Each row was made from one walk, in order. Every step used is in the known rows, and no mark comes twice. Write each row's walk.
Known rows
liva, dakena: [ -72,  124, -132,  200, -217, -221,   94,  -31,  135, -111,  117,  414,
  -91,    3,  132, -257,   43,  154, -111]
ruguf, mifun, fima: [-342,  -43,   40,  564,  127,  -61,  -97, -126,  149,  125,  -77,  214,
  -57,  -19,  464,  253, -186, -255,  -34]
mifun, fima, dakena, liva: [-286,   -9,   16, -178,  -80,  193, -209,  -59,  229, -212,  -34,  176,
    5,   32, -274,  165,  240, -181,   82]
dakena, liva, mifun: [ -45,   53,   17, -181, -115,  246, -274,   -2,  293,  208,   55, -251,
    6,   88,  187, -439,  184,  138,  -19]
dakena, ruguf: [ 350,   54, -176,  -84,  237, -208,  -68,   51, -180,  285,   29,   48,
   62,  -77,  405, -143,  359,   79,   41]
liva, mifun, fima: [-386,  136, -205,  212,  -38, -441, -337,  -17,  208,   39,   56,  259,
    2,  123,  552,  -50,  119,  -79,   65]
fima, dakena, ruguf, mifun: [  -5,    0,   93, -108,   57,   53,  105,  203,    6, -175,  -94,   45,
   50,  -63, -214,  140, -222,  -68, -180]
fima, dakena: [ -75,   64,   80,  -89, -166,  215,  -29,   62,  -49, -219,  -23,  262,
  -76,  -68, -233,  178,  -92,  -61, -168]
liva, mifun, ruguf, dakena, fima, roze: [  12,   55, -203,  -12,  -68, -537,   15,  236, -258,  -21,   45,  -79,
   86,   76,  157,  -28,   -6,  114,  139]
roze, fima, dakena: [ 157,   63,  176, -279,   73,  644,   58,  -71, -126, -203,  -15,   -5,
  -81,  -70, -308,  460, -174, -115, -151]
dakena, fima, roze: [  93,  112, -276, -306,   53,  355, -114,  348, -199,  247,    6, -107,
   -7,   44,  200,  210,  156,  -43,  125]
ruguf, mifun, liva, dakena, fima, roze: [-361,  -63,   18,  447, -147, -200,   85,  153,  160,  -21,   -9,   56,
   46,  114,   96,   21, -266, -140,   87]
roze, fima, dakena, liva, mifun, ruguf: [ 126,   10,  193, -488,    0,  530,   36,  -10,   -3, -340,   11, -239,
  102,   16, -500,  158,  -29,  -27,    0]
dakena, ruguf, mifun, liva: [  72, -106,   11,  316,  216, -400,  -11,   -2,  -52,  246,  -38,  -53,
  132,  -18,  382, -103,   62,  -89,  111]
dakena, ruguf, mifun, fima: [   5,  -31, -103,  211,  336, -309,  -40,   25,   33,  199,  -63,   62,
   96,  -28,  456,   63,  103, -124,   63]
ruguf, dakena, liva: [ 242,  -90,  132,  -15,   -6,  247,   52, -250,  -84,  320,  -16, -285,
 -222,  -78, -116, -116,  -64,  197, -117]
dakena, ruguf, mifun: [ 183,  -18,  -36,  165,  284, -148,   43,   74,  -56,  270,  -51,  -61,
   69,  -74,  430,  -63,  -16,   -9,  -64]
liva, dakena, fima: [-102,  124, -381, -121, -127,   28,  118,   11,  115,  -93,   76,  131,
  -49,   75,   22, -313,  -65,  176,   26]
mifun, ruguf, dakena: [ 295,  -94,  -41,  311,   29, -500,  175, -211, -517,   25,   25,  162,
  -13, -161,   93,   39,  142,   98,  104]
dakena, liva: [ 154,  -22,   65, -146,  -33,  486, -185, -115,  113,  284,   31, -181,
  -45,  -32,   97, -277,  312,   84,    8]

Which walk is each row?
[ 118,  -57,  218, -176,  199,  308,  130,  -23,  -82, -189,  -59, -170,
   81,  -20, -332,  391, -227, -184,  -15]	roze, fima, dakena, ruguf, mifun, liva
[-191,   55,  133, -380, -264,  365, -143,  140,  291, -233,   -9, -110,
    6,   69, -413, -167,  -56,   48, -134]	fima, dakena, liva, mifun
[ -96,  -70,  121,   12,    3, -147,   61,  133,    6, -204,  -87,   51,
  110,  -19, -255,   98, -156, -132,  -33]	fima, dakena, ruguf, mifun, liva
[ -59,  -41,   26,    5,  -33,  -80,  -81, -197,  129,  204,   -4, -249,
 -159,   55,  -44, -140,  -63,  147,  -43]	ruguf, dakena, liva, mifun, fima
[ 295,  -65, -189,    0,   56, -314,  189,   75, -564,   27,    7,  -45,
   48,  -79,  -30,  175,  142,   69,  208]	mifun, ruguf, dakena, fima, roze
[ 188,    8,  263, -507,   51,  907,   27,  -83,   31, -162,  -18, -254,
  -48,  -36, -518,  287,  -85,  -61, -112]	roze, fima, dakena, liva
[ 131,  118, -227,  -21,  -35, -435,  143,   86,   85,  -66,  108,  285,
   40,    7,  137, -370,  209,  215,  -32]	liva, dakena, ruguf
[  85,  -32,   94,  -34,  -72,   57,  -16, -156,   59,  266,    4, -345,
 -182,   18,  -44, -241, -157,  240, -134]	ruguf, dakena, liva, mifun
[ 313,   58,  105, -462,  222,  470,  104,   27, -162, -160,  -20,  -94,
   23,  -68, -308,  377,  -52,  -63,  -91]	roze, fima, dakena, ruguf
[-219,  -21,  -59,  442, -281, -559,  -37, -169,   88,  -93,  118,  384,
   15,   68,  120, -275,  178,   -3,  181]	mifun, liva, dakena
[-240,  -19, -252,  182, -205, -351,  -10, -135,   70,  -77,   90,  158,
   48,  123,   26, -311,   93,   15,  281]	mifun, liva, dakena, fima
[  -7,   21, -258,   43,  -22, -517,   28,  -21, -223,  -25,   30,  -99,
   59,   52,  194, -202,  -99,  160,  137]	liva, mifun, ruguf, dakena, fima
[ 332, -148,   39,   97,    6, -233,  140, -218, -365,   58,   24,  -90,
   25, -130, -141, -137,  248,  148,  140]	mifun, ruguf, dakena, liva
[-129,   83, -115,  173,   -1, -534,  150,  317,  221, -135,   48,  309,
   99,   72,  134,  -27,  105,    8,  -10]	liva, dakena, ruguf, mifun, fima, roze
[ -31,   -2,  175, -358, -197,  547,  -75,   47,  148, -177,  -29,  -48,
  -32,  -28, -493,  -43,   38,    6, -117]	fima, dakena, liva
[-256, -134,  175,  704,  -19, -161,  -62, -169,   39,  174,  -48,   84,
  -11,  -11,  379,   38, -230, -209,   33]	ruguf, mifun, liva
[-412,  -86,  174,  218,    2,  250,  -61,  -32,  320, -131, -121,   53,
  -12,   16, -104,  235, -247, -251,  -79]	ruguf, mifun, fima, dakena, liva
[ 207,   10,  197, -301,  255,  511,  174,   41,  -82, -167,  -70, -177,
   26,  -62, -298,  421, -286, -119, -156]	roze, fima, dakena, ruguf, mifun
[ -40,  -11,   85,  -53,  -78,  -83,  -89,   60,  102,  199,    6, -233,
 -131,   82,  -63,   39,   25,  102,  -38]	ruguf, dakena, liva, mifun, fima, roze
